In the rows, 128 means zero.
Known rows, with every way that one mark hangs from another:
{vukod daret}: [128 149 176  73  85 161 165 147 165  96 169 132 109 143 130 188 137 212
  95 164 114]
{nukaz pura tota}: [102 100 190  90 104 113 170  99 125 117 174 131 108 131 136 151 113 176
  97 143 135]
{pepog {gize midaf {tota linugo}}}: [144 148 138 107 106 119 126 135 142 115 138  96  98 105 125 203 139 162
 117 171 152]
{vukod daret pura}: [138 122 187  75 101 155 176 164 145  98 171 163  97 163 114 170 137 210
 104 163 120]
{tota {gize pura susab} linugo}: [152 139  93 108  58  85 133 129 159  92 167 151  95 126 134 174 130 177
 158 167 101]
{tota {gize midaf pepog pura susab tovu} linugo}: [160 132  68 111  78  94 100 112  87  90 103 102  82 136  77 139 104 132
 185 156 105]
{pepog {gize midaf pura susab tota tovu}}: [147 158 120 119 123 128  90  98  88 134  80 111  88 165  56 146 111 150
 162 150 160]
{susab {gize midaf tovu}}: [127 128 170  87  96 149 149 124 143  97 141  87 141 177  92 192 127 181
 128 160 195]
{susab {gize midaf pepog pura tota {tovu nadoni}}}: [134 111 135 118 153 138  90 117  84 117  60  84 107 215  71 124 100 134
 136 137 170]
{pepog {gize midaf pura susab tota {tovu nadoni}}}: [149 142 136 112 136 112  91 102  77 131  83 114 101 199  71 135 106 146
 141 145 162]
{nukaz tota}: [ 98 112 183  76 100 134 157 102 159 118 173 133 109 105 145 176 121 184
  95 156 132]
{gize pura susab}: [118 130 147  99  79 125 123 108 143 111 141 168  88 140 112 159 115 191
 142 160 116]
{tota {gize pepog susab tovu}}: [138 133 113  85  78  88 119 124 138 100 157 110 107 119 102 144 121 172
 159 157 113]
{susab {gize midaf pura tota}}: [123 127 142 131 132 155 121 118 134 126 101 109 101 182  88 178 117 165
 142 157 180]
{pepog {gize midaf}}: [131 144 182  89 108 133 150 127 165 113 164 106 110 142 109 206 125 202
 118 177 184]
{tota {gize pepog susab {tovu nadoni}}}: [140 115 127  77  93  73 118 129 127  96 159 113 118 149 116 135 115 167
 139 150 117]
{gize pepog pura susab tota}: [114 126 110 117 112 118  80 109 109 130  95 144  60 118  96 119 106 152
 157 150  91]
{tota gize}: [128 126 163  89  80 114 160 137 197 102 187 125 119 127 143 210 136 216
 116 170 147]
{nukaz {tota {gize pepog susab {tovu nadoni}} linugo}}: [142 112  95  73  90  53 125 114 104  92 170 104 114 114 137 119 114 124
 135 144  83]
{midaf {gize pepog pura {tota linugo} tovu}}: [144 137 108 108  92 115  76 150 116 113  76  99 106 141  86 115 131 138
 150 140  97]
{midaf {gize pepog pura susab {tovu nadoni}}}: [134 124 140  87 100  92  87 134 106 111 117 129 122 203  75  90 109 159
 160 142 108]
{susab {gize pepog pura tota}}: [119 124 127 122 128 130 102 136 149 121 106 114  90 159 102 138 121 167
 143 150 144]

Rows:
[135 122  97 120 108 107 112 108 116 111 124 118  70 148  77 150  93 158
 186 166 123]	{tota {gize midaf pepog pura susab}}
[129 136 145  91  72 129 111 101 119 106 113 152 104 154  95 141 115 180
 144 148 125]	{gize pura susab tovu}
[137 161 138  90  99 103 110 121 136 127 139 115 113 126 101 157 140 173
 134 153 145]	{pepog {gize susab tota tovu}}
[136 136 123  88  82 106  93 160 129 109 116  83 121 110 106 134 145 143
 136 146  97]	{midaf {gize pepog {tota linugo} tovu}}
[118 130 121  91  96 115  87 115 100 119 104 115  91  99  96 123 120 146
 142 144  99]	{gize pepog susab tota tovu}
[135 132 141 101 110 104  90 127 103 131 104 134 129 205  84 116 124 155
 144 136 119]	{midaf {gize pura susab tota {tovu nadoni}}}
[157 115 145  82  81 104 146 131 127  79 149  91 137 155 132 197 128 165
 109 159 151]	{tota {gize midaf {tovu nadoni}} linugo}
[145 129  93 124 114 135  89 125  90 102  64  78  95 156  77 136 116 120
 155 145 145]	{susab {gize midaf pepog pura {tota linugo} tovu}}
[132 100 115 101  96  61 160 125 126  97 182 100  96 103 144 136 117 146
 125 147  98]	{nukaz pura {tota {gize pepog} linugo}}
[138 132 116 118  97 115 133 103 131 113 141 133  87 160  89 181 106 175
 171 169 140]	{tota {gize midaf pura susab}}
[120 129 119 101 113 130  84  99  69 124  84  95  82 108  70 132 106 126
 153 150 118]	{gize midaf pepog susab tota tovu}
[142 157 153  83  93 115 130 110 123 111 148 104 116 144  80 174 120 175
 148 166 169]	{pepog {gize midaf susab tovu}}
[130 125 119 102 100 136  88  92  71 110  76 118  76 150  57 119  88 145
 171 149 123]	{gize midaf pepog pura susab tovu}
[144 119 143  86  96  99 138 112 110  99 154 107 128 175 103 176 114 168
 138 159 152]	{tota {gize midaf susab {tovu nadoni}}}
[142 119 112  99  86 104 135 138 146  87 156  87  91  97 125 192 121 159
 142 175 122]	{tota {gize midaf pepog} linugo}
[127 127 105 120 122 139  66  88  53 128  44 111  66 138  52 113  93 122
 169 141 116]	{gize midaf pepog pura susab tota tovu}
[144 113  87  94  79  44 139 107  83  97 167  99 101 109 115 103 113 119
 156 136  84]	{nukaz pura {tota {gize pepog susab tovu} linugo}}
[121 121 144 105 108 128 121 136 167 101 135 122 101 173 106 146 117 188
 143 158 152]	{susab {gize pepog pura}}
[124 141 146  98  81 111 122 134 157 119 160 153 113 173  95 148 125 188
 165 163 118]	{midaf {gize pura susab}}
[120 103 163  99 107  88 182 107 148 117 193 116 112 138 137 164 118 180
 112 146 141]	{nukaz pura {tota gize}}
[131 129 130 100  87 107 151 115 147 107 176 119 104 128 107 201 118 179
 156 176 143]	{tota {gize midaf susab}}
[123 126 112 107 101  96 143  92 143 123 167 148  91 138 116 153 108 168
 155 154 114]	{nukaz {tota {gize pura susab}}}
[133 101 148  86 107  56 162  97  93 112 182 120 131 177 121 121 108 151
 123 131 128]	{nukaz pura {tota {gize susab {tovu nadoni}}}}
[152 134  85  83  54  70 117 137 135  82 162 107 107  95 121 149 131 153
 159 158  90]	{tota {gize pepog susab tovu} linugo}
[139 120 139  83  99  93  92 163 118 105 118  89 134 144 118 126 139 138
 115 141  99]	{midaf {gize pepog {tota linugo} {tovu nadoni}}}
[129 112 120 112 134 125  66  93  42 125  52 112  78 171  67 102  87 118
 149 136 118]	{gize midaf pepog pura susab tota {tovu nadoni}}
[142 131  78 119  97 121  66  99  50 110  53 107  66 115  71 116 104 104
 168 144  91]	{gize midaf pepog pura susab {tota linugo} tovu}
